What can hang from each mark:
F: N W
K: E
R: P
Y: J U
N: K
E: F K P
P: R
W: F
Q: J
J: E N

Every row comes from one small tree of marks. The marks that hang from a mark follow it in brackets, in alphabetical order. Every link used is in the known rows. Which tree was each row made from?
Known rows:
N[K[E]]: [ 0.65  2.65  1.23 -1.58  2.25  2.22 -0.71  0.65  1.01  1.03  1.14 -0.45
  1.46 -0.18 -0.72  0.42  0.41 -1.04  1.04  0.61  0.63  1.22  2.72  0.94
 -0.81 -1.35  2.07  0.23  0.61 -1.37 -4.29  1.69  0.08]
J[E[F[N W]]]: [ 0.16 -5.00 -1.05  1.38 -3.51 -1.45  0.67  0.54  0.31 -2.29 -1.83 -0.62
  1.36  1.92  0.82 -0.89 -2.32 -1.44 -2.15 -0.95  2.12 -1.38 -1.16  2.05
 -0.19  0.04 -1.54 -0.27  2.01  0.92 -0.42 -0.44 -0.18]
R[P]: [-1.48 -2.06 -1.16 -2.21 -0.68  1.33  1.95  3.13  0.42 -1.19 -0.30 -0.76
  2.06 -1.90 -0.20 -0.70  0.59  0.54  0.85  1.57  2.70 -1.13  2.50  1.12
 -1.19 -1.72  2.00  0.97 -0.69 -1.30  0.51  1.61  3.10]
E[F[N] P]: [-0.63 -1.52 -1.11 -1.19 -4.09 -1.02  1.00 -0.05 -0.86 -2.52 -1.02 -0.13
 -0.78  1.50 -0.53 -0.50 -0.65 -1.81  1.21 -0.69 -1.02  0.17 -2.81  1.88
 -0.47 -2.84  0.59 -0.18  3.24 -1.08  2.50  0.51  1.70]
Q[J[E N]]: [-0.55 -4.12  0.68  1.07  3.52  1.21  2.59  1.29  0.47 -0.48 -0.79 -1.37
  2.28 -1.21 -0.20 -1.74  2.81  0.72 -4.09  2.18  3.99  0.93  2.85 -1.25
  2.43 -0.20  0.20  0.96 -1.97  3.69  0.40 -3.43 -0.60]
Q[J[E[F P[R]] N[K]]]: [-0.06  0.06  0.49  0.75  2.51 -0.12  0.31 -0.79 -1.43  1.47  0.74  0.75
 -0.60 -0.67 -0.12 -0.58  1.31  0.20 -1.43  0.35 -1.73 -1.45 -1.90 -2.13
  1.68  3.92 -0.78  2.18 -3.92  1.90  3.47 -1.47 -1.57]
N[K[E[P[R]]]]: [-0.46  5.65  0.22 -2.19  1.92  1.13 -1.81 -0.28 -0.18  1.15  2.13  1.53
 -0.50 -1.63 -0.44  1.14  0.01 -0.57  3.13 -0.64 -1.02  0.11  1.02  0.49
  0.11  1.84  1.22 -1.64 -2.14 -2.18 -1.19  2.95 -0.34]
E[F[N] K P[R]]: [-0.35  2.13 -1.91 -1.23 -3.35 -1.77  1.04 -0.11 -3.54 -1.35  0.34  0.57
 -3.38 -0.30 -0.11 -0.74 -1.48 -0.31  2.87 -1.57 -2.61 -1.56 -3.13  2.78
 -1.35  0.07 -0.08 -0.93  2.18 -1.71  2.24  0.93  1.23]
Q[J[E[F P] N[K]]]: [ 0.32 -1.06  1.29  0.27  1.24  0.20  0.43 -1.88 -0.64  1.08 -0.47  0.64
  0.66  1.07 -0.35 -0.73  2.20 -0.44 -3.55  0.86 -0.87 -0.71 -2.30 -3.04
  1.47  0.34 -0.32  3.92 -1.67  1.94  2.82 -2.93 -0.99]
W[F[N]]: [ 0.47 -2.27 -0.80  0.45 -3.75  0.94  1.79  1.22  0.75 -2.22 -0.51 -3.69
  0.65  0.08 -0.07 -1.34  0.92 -0.91  0.25  0.42  1.15  2.31  0.86  1.01
 -2.23 -1.19  1.45 -1.91  1.22  0.16 -2.15 -0.01  2.03]
W[F[N[K[E]]]]: [ 2.21  1.54  0.07 -0.11 -0.56  1.28 -1.08 -0.88  2.25  1.10  0.24 -2.41
  1.14  0.93  0.46 -0.17  0.70 -1.42 -0.03 -1.73 -0.21  3.38  1.37 -0.31
 -2.39 -0.31  2.84 -0.77 -0.04 -0.77 -4.12  1.43  1.41]
W[F[N[K]]]: [ 3.46 -0.57  0.69  0.49 -3.35  1.61  0.03 -0.11  0.08 -0.55 -0.21 -3.78
  0.82  1.78 -0.63 -0.89  0.23 -0.65 -0.94  0.40 -0.22  0.99 -0.78 -0.14
 -3.78  1.09  2.35 -0.25  1.55 -0.71 -3.49  1.00  0.51]
Y[J[E[F K P[R]] N]]: [-2.75  0.44 -0.63  2.61  0.82 -2.56  0.96  0.57 -2.89  0.06  1.26  0.61
 -2.54 -3.71 -0.56 -0.60  1.57  3.92  0.60 -1.88  1.27  0.06 -0.01 -0.54
  0.61  1.86 -2.45  1.02 -5.89  1.47  3.76 -2.85 -0.33]
Q[J[E[F K P[R]] N]]: [-2.35  0.85 -1.46  0.46  2.50 -1.04  1.83 -0.46 -2.58  0.54  0.54  0.81
 -2.12 -2.44  0.33 -1.52  1.77  0.99 -0.39 -0.62 -1.23 -1.75 -0.97 -0.95
  1.93  0.94 -1.75  1.14 -3.00  2.29  4.12 -2.88 -0.23]
J[E[F[W] K P[R]] N]: [-2.36  0.72 -1.39  2.20 -0.92 -1.81 -0.40 -0.40 -1.66 -0.57  0.39  0.88
 -1.54 -0.91  2.25 -1.05 -0.49  1.22  0.83 -1.79 -0.43 -3.77 -2.11 -0.69
  1.09  0.08 -2.55 -0.99 -4.09  1.18  3.49 -2.15 -1.57]
J[E[F[W] P] N]: [-2.46 -3.53 -0.91  2.52 -2.16 -0.91 -0.71 -0.36  1.17 -1.27 -0.44  0.37
  0.82  0.77  1.37 -1.05  0.05 -0.36 -1.24 -0.65  0.76 -2.27 -2.02 -1.80
  2.02 -3.38 -2.27  0.27 -3.47  1.50  3.27 -2.86 -0.31]
Y[J[N[K[E]]] U]: [ 1.58 -0.19  3.47  1.79  6.21  1.50 -1.27  1.69  3.22  2.56  0.51 -1.11
  1.26 -2.16 -1.22  3.18  1.94  4.71  0.23  1.62  1.58  6.92  6.66 -1.36
  0.43  0.64  0.21 -0.42 -0.50  1.10 -3.89 -0.79  0.17]
E[F[N W] K P]: [ 1.08  0.68 -2.08 -0.75 -5.61 -1.72 -0.08 -1.35 -0.74 -1.41 -2.40  0.65
 -1.45  2.86  1.35 -0.34 -2.90 -1.84  0.63 -0.67 -1.24 -2.39 -3.94  1.33
 -1.22 -1.94  0.25 -0.92  6.16 -1.98  0.66  1.03  1.09]
K[E[F[W] P[R]]]: [-3.83  2.82 -2.81 -1.10  0.24 -0.75 -1.47  1.14  1.79 -1.10  0.46  2.35
 -0.74 -0.96  0.43  0.56 -1.17 -2.33  5.42 -0.91 -2.22 -1.19  0.30  1.77
  1.69 -0.38 -1.24 -3.35 -0.43 -2.05  0.19  3.15  1.12]
E[F K]: [-1.78  0.94 -0.42 -0.83 -1.45  0.57  2.43  1.70 -2.28 -1.44  0.10 -1.64
 -1.16 -1.03 -1.20 -1.43  0.19 -0.35  2.79  1.41 -0.66 -2.29 -1.10  2.89
 -0.72 -4.43 -0.41  1.23  2.92 -0.74 -1.34 -0.48  1.92]
J[E[F[W] P[R]] N[K]]: [-0.35 -0.15  0.10  2.05 -0.55 -0.99 -1.75 -0.40 -0.63  0.28  1.29  0.49
  0.30  1.01  1.20  0.21 -1.01  0.09 -0.31 -0.86 -1.08 -3.59 -3.27 -2.36
  0.44  2.03 -2.01 -0.70 -5.16  0.89  2.89 -0.54 -2.82]

Write each row's tree:
[-0.28  2.76 -0.36 -1.79 -0.93  0.02 -2.62 -1.54  1.90  0.42 -0.30  2.15
  0.33  1.62  0.49  1.15 -1.22 -3.19  1.96 -0.42 -2.19 -1.19 -1.32 -0.34
 -0.18 -1.82  0.33 -0.43  2.03 -2.67 -1.43  2.23  0.90]
N[K[E[F[W] P]]]
[ 1.78 -3.16  1.15  1.32  2.17  0.37  0.01 -0.25  1.18  1.10 -1.41 -0.19
  2.78  1.94  0.83 -0.49 -0.17 -0.98 -4.61  2.18  0.84 -2.24 -1.22 -2.31
  0.22  2.57 -0.75  1.86  0.63  2.24 -0.60 -1.49 -2.01]
Q[J[E[F[W]] N[K]]]
[-0.74  4.16 -1.46 -1.56  0.26 -0.43 -2.74 -0.33  1.23  0.80  1.03  2.45
 -0.48  0.32  0.66  1.34 -2.04 -2.16  4.17 -0.89 -3.46 -2.10 -1.17  0.76
 -0.38  1.56 -0.22 -1.66  0.24 -2.75 -0.82  3.95 -0.46]
N[K[E[F[W] P[R]]]]
[-0.70 -3.60  2.26  2.55  2.66  1.19  1.17  3.75  1.85 -0.43  0.04 -2.48
  0.92 -2.82 -2.40  1.59  2.46  5.18  0.55  3.47  2.87  5.62  5.65 -0.69
  0.40 -1.28 -1.02 -1.45  0.83  2.32 -2.08 -1.58  1.28]
Y[J[N] U]
[-0.54  0.08  1.87  1.05  0.49 -0.19  1.04 -0.17 -1.14  1.44 -0.42  0.48
 -2.38 -4.33 -1.89  1.41  1.41  4.85  0.30  0.35  2.08  3.22  4.34  0.12
  1.80 -0.17 -3.01  2.24  0.18  0.59 -1.85 -2.75  1.84]
Y[J[E[K P]] U]
[-1.44 -2.26 -0.10  2.39 -0.57 -1.03  0.45  0.27 -0.49 -0.83 -0.54 -1.53
  0.51  0.23  1.94 -1.79 -0.38  0.55 -1.59 -0.31  1.62 -3.15 -1.14 -0.53
 -0.27 -3.34 -1.92  0.33 -1.93  1.97  0.32 -3.42 -0.92]
J[E[F[W] K] N]
[-0.01  1.36 -0.16 -0.90  0.95  0.82 -1.70  0.40  2.20  0.50 -0.17  0.40
  1.70  1.94  0.35  0.81 -1.57 -2.65  1.72  0.64 -1.22 -1.44 -0.06  1.05
 -0.90 -1.45  0.04 -0.14  2.26 -1.77 -3.31  2.73  0.17]
N[K[E[F[W]]]]
[-1.05 -2.33  0.20  0.83  2.75  0.16  3.06  0.01 -1.53  0.12 -0.78 -1.02
  0.00 -0.84  0.04 -2.00  2.36  0.72 -2.59  0.88  1.30 -0.50  0.53 -0.64
  1.48 -1.51 -0.76  2.90 -0.21  3.03  1.20 -4.75 -0.01]
Q[J[E[F K] N]]
[-0.51  2.35  0.48 -1.67  1.58  1.42 -0.35  0.29  0.54  0.28  0.95 -0.23
  0.80 -0.02 -1.16  0.27  0.20 -1.62  2.37  0.01 -1.06  0.46 -0.14  1.75
 -0.57 -2.73  0.72  1.05  0.27 -1.34 -2.85  1.10  0.72]
N[K[E[F]]]
[-1.87  1.90 -0.74 -1.28 -3.20 -0.10  1.24  0.00 -2.50 -1.38 -0.29  0.43
 -2.19 -0.61 -0.74 -1.09  0.38 -0.48  3.21  0.51 -2.06 -2.36 -2.45  1.40
 -0.73 -5.18 -0.45  1.39  2.60 -1.50  0.92 -0.64  2.33]
E[F K P]
[ 0.68 -3.63 -1.43  0.14 -3.78 -1.11  0.51  1.37  1.05 -2.75 -1.90 -1.26
  1.24  3.01  0.59 -0.42 -2.62 -1.97  0.17  0.79  0.09 -0.91 -1.67  2.75
 -1.80 -0.78  0.01 -2.21  5.95 -0.83 -0.78  1.66  0.98]
E[F[N W]]
[ 1.41 -1.89  0.53  0.94  0.64 -0.31 -0.73 -2.12  1.00  1.28 -1.67  1.11
  1.36  2.46  1.33 -0.22  0.22 -1.04 -4.15  1.49 -0.29 -1.89 -2.54 -3.77
  1.20  1.85 -0.68  2.16  0.55  1.63  1.73 -1.74 -1.83]
Q[J[E[F[W] P] N[K]]]
[-1.99  1.66 -2.73 -1.76 -0.42 -1.45  0.00  0.13  0.17 -1.21  1.18  1.59
 -1.73 -0.52  0.33  0.44 -0.53 -1.50  4.00 -3.43 -2.24  1.78 -0.49  2.86
  0.71 -0.08  0.16 -2.94 -0.75 -2.06  2.27  1.88  1.33]
K[E[F[N] P[R]]]
[ 1.49  0.74  1.63 -1.36  5.85  2.36 -0.08 -0.14  2.48  2.21 -0.03 -0.35
  2.14  0.54  0.59  0.32  2.33 -0.62 -2.33  1.92  0.62  3.00  3.33 -2.18
  0.51  0.42  3.34  0.24  0.81  1.09 -2.54  0.14 -0.56]
Q[J[N[K[E]]]]
[-1.12 -4.06 -1.11  0.06  0.70  0.17  1.61  0.60  1.10 -0.76 -2.37  0.47
  1.81  0.12 -0.32 -1.10 -0.34 -2.36 -1.96  2.64  1.82 -1.66  0.63  0.77
  1.84  1.07 -1.96  1.44  3.52  1.26 -1.65 -0.37  0.78]
Q[J[E[F[W]]]]
[ 3.32  0.95  1.07 -1.70  0.51  0.92 -1.03 -0.61  1.13  0.55 -0.05 -1.15
  1.19  1.79  0.38  0.63 -0.67 -0.84 -1.01 -1.34  1.32  2.60  1.56  1.54
 -1.97  0.42  2.88 -0.70  1.77 -1.16 -3.63  2.00 -0.17]
F[N[K[E]]]
[ 0.59  1.99 -2.88 -0.64 -4.55 -2.50 -0.21 -0.37 -1.65 -1.51 -0.65  1.06
 -2.47  1.17  1.61 -0.40 -3.30 -0.99  2.51 -1.20 -2.43 -2.67 -2.95  2.26
 -1.95  1.81 -0.34 -2.53  4.09 -2.00  1.37  2.43  0.40]
E[F[N W] K P[R]]
[ 3.70  0.60  0.29 -1.21 -0.91  0.53 -2.27 -0.46  2.90  0.68 -0.76 -0.08
  2.11  3.26  1.42  1.14 -3.02 -1.95 -1.63 -0.77  1.44  1.18  1.45  1.31
 -2.17  2.03  2.60 -2.09  4.05 -1.46 -4.85  3.42 -0.84]
F[N[K[E]] W]
[ 2.02  0.35 -0.73 -0.96 -0.01 -1.19  0.92 -2.24 -2.06  1.11 -0.01  1.67
 -1.05  0.73 -0.40  0.05 -1.04 -1.23 -2.18 -1.31 -1.52 -0.91 -2.71  0.38
  0.25  6.57 -0.41  1.90  0.54  0.21  2.35  0.89 -1.08]
Q[J[E[F[N[K]] P[R]]]]
[ 1.72 -0.81  1.98  0.06  1.67  1.35  0.40 -1.92 -0.19  1.88 -0.28  0.29
  1.11  0.35 -0.41 -0.67  2.03  0.74 -5.31  1.40  1.33 -0.05  0.06 -4.13
  1.25  1.46  0.89  3.08 -1.85  2.01  1.08 -1.94 -1.24]
Q[J[E[P] N[K]]]
[-1.50 -3.92  2.40  2.80  1.40 -0.02  0.49  0.89  1.18  0.56 -0.05 -0.35
 -0.16 -3.30 -1.83  1.47  2.91  5.60 -1.57  0.72  3.02  5.19  5.04 -2.55
  2.97 -0.34 -2.59  0.75 -3.71  2.88  0.90 -4.18  0.61]
Y[J[E[P] N] U]
[-3.08  3.74 -1.88 -1.85  1.90  0.75 -0.58  1.11  0.74 -0.57  1.70  1.51
 -1.10 -3.10 -0.58  0.54  0.79 -0.65  4.63 -1.15 -0.26  1.14  2.79  1.95
  1.65 -0.63  0.67 -2.94 -2.52 -2.02  0.17  1.77  1.15]
K[E[P[R]]]
[ 4.70 -1.12  0.93 -0.17 -3.04  0.43 -0.77 -0.11  1.13 -0.63 -1.53 -1.66
  1.73  3.86  0.66  0.32 -3.35 -1.64 -2.53  1.18  1.30 -1.00 -0.83  0.62
 -3.49  2.31  2.12 -0.90  5.88 -1.01 -3.89  3.21 -1.35]
F[N[K] W]
[ 3.42 -1.69  0.18 -0.24 -3.41 -0.65 -0.90 -0.02  0.31 -1.22 -1.37 -1.32
  1.22  4.13  0.38  0.60 -3.41 -2.51 -0.85  0.93 -0.64 -1.83 -2.99  1.36
 -3.70  1.53  0.72 -0.36  5.68 -1.33 -2.17  2.95 -0.32]
E[F[N[K] W]]
[-0.63  3.42 -0.99  0.16  1.65 -0.58 -3.18 -0.15  1.79  0.90  1.48  1.64
  0.07  1.20  2.01  0.90 -0.89 -0.42  2.60 -1.28 -2.83 -1.02 -0.98 -1.71
 -0.20  0.66 -0.28 -2.77 -3.09 -1.10  1.19  1.57 -1.82]
J[N[K[E[F[W] P[R]]]]]
[ 2.80  3.57 -1.24 -1.31 -0.49 -0.43 -3.20 -1.44  1.93  1.04  0.14  2.13
 -0.23  2.07  1.95  1.59 -3.29 -1.55  0.45 -2.22 -0.78  0.40  0.33  0.52
 -1.75  5.14  1.91 -3.11  1.37 -2.37 -1.60  4.59 -1.78]
F[N[K[E[P[R]]]] W]
[ 2.39 -0.67  2.06 -0.42  3.08  2.38  1.11  0.80  0.33  0.92 -0.44 -1.64
  2.02  0.96 -0.46 -0.27  1.76 -0.05 -3.29  4.03  1.19  0.68  1.43 -1.87
 -1.58  1.23  2.38  1.27  2.67  1.47 -1.59  0.02 -1.31]
Q[J[N[K]]]
[-1.32 -2.98 -0.01  0.69  1.83  0.86  1.46 -0.92  0.55 -0.23 -1.03  0.21
  1.00 -0.79 -0.07 -1.14  3.15  0.86 -3.60  1.45  2.59  0.88  1.46 -3.14
  3.44 -0.66  0.35  1.57 -2.21  2.79  2.23 -3.54 -0.35]
Q[J[E[P] N]]
[ 1.98  4.20 -0.18 -1.90  0.58  0.00 -2.11 -1.08  0.16  0.96  1.27  1.05
 -0.67  0.28  0.50  1.18 -1.37 -0.99  1.07 -2.98 -1.00  1.40  0.80  1.12
 -1.24  3.29  2.51 -1.94 -0.46 -2.33 -0.53  3.40 -0.67]
F[N[K[E[P[R]]]]]
[ 0.26  2.49  2.04  0.98  5.36  0.37 -2.52  0.73  2.14  2.85  2.24  0.74
 -0.91 -3.32 -1.44  3.67  1.62  5.21  2.00 -0.26 -0.60  5.99  6.09 -2.53
  1.24  3.53 -0.37 -1.83 -3.08  0.04 -1.19  0.64 -0.47]
Y[J[N[K[E[P[R]]]]] U]
[-0.92 -5.28  2.57  3.68  3.58  0.67  1.32  2.52  1.39  0.38  0.18 -1.81
  1.16 -3.98 -1.94  1.45  2.58  5.99 -1.78  1.61  4.31  5.00  6.14 -1.54
  2.13 -0.09 -2.70  0.18 -3.35  3.44 -1.09 -3.91  0.32]
Y[J[E N] U]
[ 2.06  1.34 -1.17 -0.53 -4.40 -1.44 -1.56 -0.59 -0.72 -0.56 -0.32  0.64
 -0.76  2.99  0.87  1.04 -4.13 -1.72  1.56 -0.82 -3.20 -2.93 -4.01  0.94
 -2.70  4.11  0.29 -1.86  3.58 -2.21  1.04  4.19 -1.32]
E[F[N[K] W] P[R]]
[-1.40  1.32  0.50 -0.17 -1.87  0.39  1.43 -1.04 -2.78 -0.45  0.09  0.24
 -1.48 -2.07 -0.40 -1.71  0.71  0.43 -0.62 -0.89  1.59 -2.10  0.16  0.01
  1.40 -2.87 -0.88  2.40 -1.69 -0.05 -0.01 -2.33  0.46]
J[E[K P]]
[ 1.03 -0.65  2.31  1.45 -0.53  0.95 -0.42 -1.44 -0.92  0.80  1.21 -0.96
  1.00  0.35  0.07 -0.56  1.56  1.37 -3.28 -0.51  1.82 -0.77 -1.07 -3.14
  0.28 -1.46  0.10  1.99 -5.38  1.46  1.77 -2.76 -1.98]
J[E[P] N[K]]
[ 0.04 -0.89 -0.80 -0.06 -4.06 -1.85  1.51 -2.41 -3.29 -0.86 -0.97  0.34
 -1.90  0.37  0.20 -1.56 -0.59 -0.37 -0.92 -2.94  0.03 -0.73 -2.91  1.42
  0.19 -1.91 -0.99  2.40 -0.40 -0.29  2.25 -2.50  1.15]
J[E[F[N] K P]]
[-3.84  1.36 -1.78 -1.98 -0.34  0.20  0.01  0.15  0.99 -1.04  0.54  1.26
 -0.44 -0.98 -0.86 -0.11  1.21 -2.00  3.78 -0.98 -1.37  1.02  0.06  1.62
  1.77 -6.03 -0.01 -0.23 -0.15 -1.85  1.25 -0.01  2.80]
K[E[F P]]
[ 0.28  4.27  0.16 -1.82  5.50  1.12 -1.50 -0.99  1.49  2.23  1.26  1.83
 -0.05 -0.86  0.78  0.58  1.90  0.00 -0.51  0.35 -1.28  1.93  2.49 -2.41
  1.12  3.42  2.59 -1.33 -1.65  0.30  0.42  1.29 -1.33]
Q[J[N[K[E[P[R]]]]]]
[-1.27  0.11 -2.34 -0.76 -3.32 -1.35  1.26  0.85 -2.14 -2.09  0.69  0.48
 -1.47  0.26 -0.33 -0.50 -1.33 -0.80  3.34 -1.46 -1.60 -0.30 -2.66  2.91
 -0.53  1.18 -0.36 -2.04  1.25 -1.15  3.27  1.93  0.84]
E[F[N] P[R]]
[-2.08 -1.89  0.79  1.91  0.29 -0.34  2.03  1.00 -2.36 -0.97  0.67 -2.06
 -0.08 -1.15  0.56 -2.21  1.46  1.35 -0.91 -0.60  1.16 -1.98 -1.03  0.18
  0.28 -4.87 -1.34  1.94 -4.07  2.41  1.09 -4.96 -0.09]
J[E[F K] N]
[ 1.82 -1.32  0.78  0.11 -3.64 -1.06  0.11 -2.36 -1.80 -0.09 -0.24  0.03
 -0.26  2.05 -0.39 -0.39 -1.45 -1.15 -2.06 -2.30 -0.41 -1.13 -4.05  0.42
 -0.54  0.48 -0.34  2.80 -0.68 -0.47  1.76 -0.67 -0.65]
J[E[F[N[K]] P]]
[-2.56  3.67 -1.84 -1.13 -1.67 -0.55  1.27  0.81 -3.33 -0.90  1.30  0.71
 -3.20 -2.19 -1.07 -0.61 -0.20 -0.15  4.96  0.30 -2.80 -3.32 -2.18  2.30
 -0.62 -1.76 -1.05 -0.67  0.38 -1.88  1.91  0.61  1.13]
E[F K P[R]]
[ 2.06 -1.49  4.27  1.93  2.91  1.46  0.21  2.55  1.33  1.70  0.41 -2.76
  0.79 -1.29 -2.35  2.47  1.29  5.23 -0.71  3.63  1.57  4.46  4.72 -2.02
 -1.08  0.69 -0.12  0.18  1.52  1.61 -3.30 -0.64 -0.13]
Y[J[N[K]] U]
